Each row was made from one path, in order. Every step used is in the known rows, and no mark comes twice. Write each row's path.
Known rows
s d m z: [  6  35  34  43  -7   5 -27  15  12  12  14 -10  15   5 -61  24  -8   2
  12 -16 -22 -11  -7   5  31   9  62  -3  -9 -19 -27  12  31  22  -1 -10
  13]
s d e: [ 11   8  14  39 -16   4 -16  -3   1 -21  32   6   5  11 -31   1   2 -11
  -4 -28  -4  -8 -12   7  -6 -10  41 -15 -12 -13 -22  18  22  17 -10  -1
  11]
z s d: [-17   0  13   7 -28  17 -13 -22  21  21  21   3   9   6 -29   6  25  -8
  -4  11 -14 -12 -22  11  -9  11  43  -5  -1 -21 -40  23   9  -3  12  -8
   9]
m z b d: [-10  25  14  -4  -6  -8 -15  26  -4  45 -25  13   7  34 -34  28   2  12
   6 -18  18 -32  28 -28 -10  11  33  35  -6  -4  24  -8  19  17  12  25
  -9]
d m: [ 18  13  -6  32  14  19  -9   5   2   8   4 -16  10 -11 -16   7 -10  -3
   5   8 -12 -14 -13 -10  18   2  14  -6  -6  -4 -14  10  13   4   6   2
  14]
b d m: [ 33  11  -1  36  17  18 -23  12  12  23  -7 -12   1  -9 -36   1   4   8
   6  -2 -10 -37  -5 -41   4 -11  25   4  -2  -1   9  11  20  -4 -12   1
  17]
m z s d n g: [-26   2  10  34 -26  59 -23  -4  18  -9   5 -10  14  30 -37  12  32   5
   9  46 -27  -4 -18  31  35  23  78  17 -29 -19 -35  22  18   5  29 -35
  17]
w d: [  8   3  11  10  16  -5 -22 -13  -2  -7  13   2   4 -13 -14 -15 -23   1
  19 -12  -6 -15  -8 -13   2 -13   3   0  -1 -12  16  -8  16  -4 -17  23
   7]
n g l d: [  0  21  11  17  -3  62 -23  -8   3 -19  10  17  -9  13  20 -21  23 -15
   3  27   4  23 -15 -19  -7 -20  11 -32 -15  -1 -27   2  18   4  -2 -41
   6]
g l d w: [ -9  27  25   6  16  38  -8 -19  11 -23   3  24  -5   9   6  17  13 -18
  -5  19 -11  35 -33 -16 -27 -26  26 -33  10 -12   5   6   1   6 -21  11
  23]
l d m z p: [ 34  25  41  32 -26  41 -36  27   5  29   9   1  14   5 -51  23 -27 -19
  27  -1 -18  -3 -12 -32  28   1  64  12 -20 -19  29  -3  30   8  16 -13
  25]
z b d: [ -7  12 -10  -5   1   4 -12  11  -7  39  -3  10   5  17 -15  11   9   6
   0  -7  25 -33  15 -29 -29  10  11  20  -1  -2  14   2  13   1  10  22
  -7]
f z b d: [-13  11 -12  -3   0 -11  -7  16  -1  53 -16 -28  13  25 -14  20   5  -6
   2 -24  37 -39  15 -41 -23  28  27  20 -10  -2  35  23   3  30  35  28
  -4]
s d m: [  8  21  11  44   5  13 -24   1  12   7  39 -13  15 -14 -39  10   2  -5
   3  -4 -14 -15 -20   2  13   3  47 -19  -7 -15 -39  22  27   8  -6 -15
  17]
b d: [ 14   0   6   7   2  -3 -13   7   9  18 -12   2 -10  -1 -18  -3  11  11
  -1 -10   3 -23  11 -31 -14 -11  11  11   1   5  23   1   9  -5 -17  -1
   2]
f d b z s: [-40   1  -1   6 -10  25  46 -18  34  25 -26  -7  19 -12 -28  29 -12   9
   3  15   4   7 -15 -26 -19  13  31  26  20 -37  33   8 -20 -18  -4   9
  -3]
m d n g x: [ -6 -22 -18  41  39  72 -17   4   3 -42  22 -42   2  17  18 -26   8  -8
  15  61 -19  -8  -2  26  37 -17  39   8  -5 -19  -8  27  31 -23  -6 -48
  24]
w d n g: [  3  -7 -15  36  28  46 -28  -7  -3 -39  18 -12   9  -1   2 -26  -8   6
  26  40 -16 -10 -17   8  27  -9  24   8 -25 -10   9   0  20 -11  -5  -7
  16]
b z s: [-24  -6   4 -23 -34  14  28 -26  21  32 -18  -3   1 -12 -14  26   3  -1
   3  26  -4  -7 -13   7  10   9  25  12   0 -11   6  12 -11 -15  10   6
   8]
l d: [ 14  22   8  23 -21  22 -18  -5   4  -8  17   5  -4  -1  -7  -5   4 -10
   3  11   2   5  -8  -5 -16  -5  13  -7   5  -8  20  -3   2  -5  -8   1
   9]
s d n g e: [-12 -13 -15  49   6  44 -46   5   1 -30  59  -6   7   9 -13  -2  28   2
  17  30  -6 -18  -8  25  22  20  61  21 -32  -1 -27  18  10 -14   3 -25
   7]
b z f d: [-18   2  -4  23   1   0  24  -9  32  12 -16 -45  14 -27 -20  20 -30  15
  -1 -35   2  -4   9  -1   4  12  34  21 -17 -18  38  14  18 -12 -28 -22
   2]
b z f d x: [-17 -11   1  49  15  12  34  -8  32  11 -18 -47  17 -30  -4  19 -37 -13
   9 -50  13 -18  16  -1 -19   6  32  15 -12 -29  46  10  19   1 -38 -20
  -6]
s d n: [-20   5  -2  35   0  13 -15   1   7 -16  33 -18   6  -6 -23   9  18  10
   0  17 -10   8 -31  27  12   4  52  -9 -18  -1 -19  21  12  -1  -9 -18
   4]
b z s d: [-31   2  19 -10 -43  12  15 -28  31  33  12  -1   5 -17 -39  27  13  -3
   0  14 -10  -6 -20  18   1  13  52   3  -2 -26 -15  21   6  -9  -2 -11
  10]
m d n g e: [ -4 -15 -29  54  43  56 -36   6   4 -42  46 -24   1  14  -5   5  21   5
  37  45 -19 -13 -20   8  31   4  56  22 -17 -14 -16  14  14 -17   3 -14
  17]
g w d n: [-12 -32  -5  24  51   8 -22  -8 -19 -30   4   6  -6 -11 -11 -14  -5  20
  41  29 -20  -4 -27 -12  14   0  49 -15  -5  -1  24  -8  21  -5  -2  15
  13]
n g x: [  6 -20   0   3   6  47 -15   0  -7 -11   0  -8   3  16  33 -42  -3 -25
  -1  26   0 -22  38  16  13  -2  -8  16  -3  -7   0   8  15 -19   1 -42
  12]
m d b z: [-15   2   5  -8   2  11  30 -13  16   2  -2 -10  -2 -17 -29  43 -14   7
  12  10 -11  17 -10 -29  -4  -4  27  12  18 -36  26  -2  -7 -21 -30  -8
  10]
l d p: [ 24  28   8  41 -17  27 -17 -12   0  -2  31  11   4  -5 -12 -31 -21  -3
  23  -2   5  19  16 -10  -7 -23  43 -11  -4   0  36  -1  -3  13   4  11
   7]
f d: [-15   7  -3  38  23   2   7   8  13 -12   8 -19  14  -5  -4 -10  -6  12
   5 -17   9   1  -7  -6 -11 -10  13  -1   8 -16  13   5  13   4  -9  -1
  -9]
s d b z: [-24   5  21 -15 -33   2  23 -10  16  14   9  11   4 -21 -38  37  -8   1
  -4  -5   3  11   2 -10 -18  17  28  13   3 -24  15   1 -12 -15 -32 -19
   1]

Which path is each row?
[-25  -5 -16  16  28  56  -6   2  -2 -28  -3  -5  -2  14  26  -6  25   4
   3  50  -6  31 -32   2  29 -12  24 -22 -34  17 -46  15  14   3   8 -44
   3] | d n g l
[ -6   5 -17  31  18   6   7  -6  18   1 -20 -32  20   4 -19  11 -26   6
 -10 -34  -4   4   6 -34 -23  22  13  24  -5 -26  35   7   1 -15 -23 -17
  -4] | z f d b
[  2 -40   7  12  38  26 -27 -13 -15 -31  11  29  -5  -3   6 -37   0   3
  40  12 -13 -18  15 -25  -1   0  22 -11  -1 -24  12 -23  30   0   4 -13
  16] | n g w d
[  8  20  14  27  -9  23 -10  -3  14  29 -26  -8  14  20 -48  28  -7  -3
  12  19 -27 -21 -19  -7  37  15  52  15  -7 -14 -21  12  12  12  36  14
  19] | d m z s
[ 20  47  21  46 -32  49 -26  -6  17  24 -12  -5  10  17 -51  18  -4 -11
  17  31 -28 -15 -24 -11  24  10  63   4   1 -20  -2   9  16   8  28  14
  28] | l d m z s
[ -9  29  10  61  12  28  -5   5  31  22 -20 -29  30  12 -51  18 -11   8
  20   5 -23 -19 -23 -15  28   7  61  13   6 -29  -7  19  26  20  29  15
  10] | f d m z s
[  8  -1  11   2  21  11  -6  -5  18  -3 -16  12  -5   7 -16  15  15   4
  -6   1 -14 -12   5 -25 -28 -14  22  12  16 -17  47  -1   0  -8 -28  25
  25] | b d w
[-15   9  -7  27  20   6  14   8  11  -9  -2  -8  19  -1 -14   4 -14   9
   3 -11   9  13  -4 -32 -29   4   7  13  19 -24  29  -5  -9  -5 -14   6
 -11] | f d b
[ -8   5   7  14  42  20   2 -14  19 -38  16 -11   2   6 -10  24   9  -3
  11  12 -31   9 -21  -3 -12 -16  35  -5  28 -47  14   5   9  -3 -19  17
  31] | m d w
[-19   1   9  -2 -33  19  -5 -26  17  20   8  16  14  12 -36  19  18 -12
 -10  13 -13   2 -21 -14 -28  26  34   9  13 -30 -22  14 -13 -12   4  -4
   4] | z s d b
[ 11   6 -24  60  -4  72 -52   3  -5 -35  43  -4  -3  13   5  -9  15  -9
  27  54  -2 -15 -11  11  16  14  46  22 -24   6  15   8  -3 -20   7  -8
  16] | l d n g e
[ -4  -4  -4 -26 -24   3  28 -21  13  23 -37 -15   2 -11 -20  43 -33   3
  -9 -15  -4  10  15 -20  -3  31  12  35 -17 -13  41   1 -16 -28 -25 -19
   5] | d b z f
[ -8  -5  34 -31 -32  72   3  -1   6  17  -2  36   2  -2   1  20 -10 -23
   9  30   8  44  -9 -56 -13  -6  28   5 -26 -21  22 -13   1 -18 -13 -56
  11] | n g l d b z p
[  2   0  -6  48   2   3  24  -9  25  -9 -13 -38  11 -10 -29  18 -42   4
   3 -50   2  -8   5  -5   8  -2  46  16 -28 -21  39  24  28  -2 -24  -8
  11] | b z f d e
[-20   8  -7  -7  21   1   1   3   7  33 -21 -20  19  30 -11  37   3 -11
  -4 -14  21 -32  15 -33 -41  28  41  24   5 -24  56  19  -8  29  23  54
  19] | f z b d w
[-39   3  26 -15 -27  26  18 -41  36  12   8   6  10 -12 -36  45  17  -7
  -3  22 -22   1 -23  27 -13  10  64   7  13 -45   4  19  -5 -11 -12  13
  34] | b z s d w
[ 20   4   0  44  18  13  -5  -1   7 -37  24 -13  -2  14 -21  11  -6  -8
  14 -14 -16  -3 -24 -11   6 -26  39 -13   0 -26  -9  15  28  13  -7   8
  19] | m d e
[  1  14   8  38 -13  35 -23 -18  21  25  28 -12  16  -2 -46  13  17 -10
   0  16 -24 -25 -37   5  12  14  59 -14  -3 -25 -53  31  22  -1  19  -6
  22] | z s d m
[  9 -15 -14  46  32  39 -55  -3 -11 -33  40  -5   8   5  -4 -17 -10   4
  41  32 -11 -33 -10   1  32   3  35  31 -28   1  12   0  11 -21  -3  15
  16] | w d n g e
[-16 -43 -23  40  60  57 -11   0  -6 -57  19 -13 -11   7   7 -11  35  19
  37  57 -27  13 -21  -6  22   2  65 -20  -2 -23 -15   5  31  -2  12 -45
  20] | m d n g w
[ 30  25  23  37   9   9 -23  24  11  28 -29  -8   2  10 -57  19  -7  13
  16 -11 -16 -32   9 -40  28  -5  47  20  -5  -2  16   3  26  12  -4   4
  15] | b d m z
[  6  -1  11 -17  -8  -2   4 -30  10  20 -24 -13   9 -25 -36  31 -58   0
   4 -25 -14 -10  10 -32  -1  17  15  36 -18 -25  57  -7   1 -34 -44   8
  14] | w d b z f
[  0 -29  17   2  40 -14 -20 -14 -17 -13   4  26  -8 -10 -11 -20 -11   8
  39  -4 -13 -14  -3 -29  -2   1  27 -16   9 -14  20 -18  25   3  -6  17
   9] | g w d
[ 13  26 -13  26  18  21 -23  18  -3  48   3  -3  14   8 -30  19  -1   1
   7   2  14 -47  -2 -39 -12   8  31  12  -3  -7   1  12  24   5  12  19
   7] | z b d m
[-14 -39  13 -16  18  30  10 -22 -12 -17 -12  35  -3 -18  -6  -6 -22   8
  40  22  -7  -5  20 -45  -8  15  25  10   7 -37  46 -32   3 -16 -16 -13
  16] | n g w d b z
[ -3  26  20   9  -1  27 -16  -9   2   0   6  16 -11   1   4  -2  12 -12
   0  12   5  27 -30 -23 -10 -21  15 -37  -8   9 -21   7  11   8  -8 -11
   0] | g l d
[-16  27  19  -8  11   2  -7  13   3  23 -28  21  12  40 -34  44   0   5
   4  -8   3 -24  27 -22 -29   9  42  37  11 -25  48 -10   9  16   2  48
  16] | m z b d w
[ -3  -6   0 -16 -20  -5  19 -16  13  23 -25 -27  -2 -16 -12  30 -24   5
  -8 -17  -5  -3  14   6  14  19  19  20 -27  -5  24  10   5 -21 -21 -22
  10] | b z f
[-21  15  31  -8 -39   9  -5 -12  17  29 -15  17  14  27 -58  34   8  -4
  -3   1 -19   6  -5 -15  -9  31  54  27   7 -31 -12   6  -6   7  10   0
   1] | m z s d b
[-26   6 -22  58  35  21   6  15  11 -26   7 -37  17  -8  -8  -2   1  20
   9  16   1   9 -30   7   9  -7  38   1  -4  -3  13  17   9  -1  -3  -2
  -6] | f d n
[ -1  18   9   6  -6  67 -15 -11  -1 -18  -2  30  -4  19  16  -6  14 -17
  -3  32   4  36 -14 -45 -24  -5   4 -16  -5 -10 -13  -6   0  -4 -10 -38
   2] | n g l d b
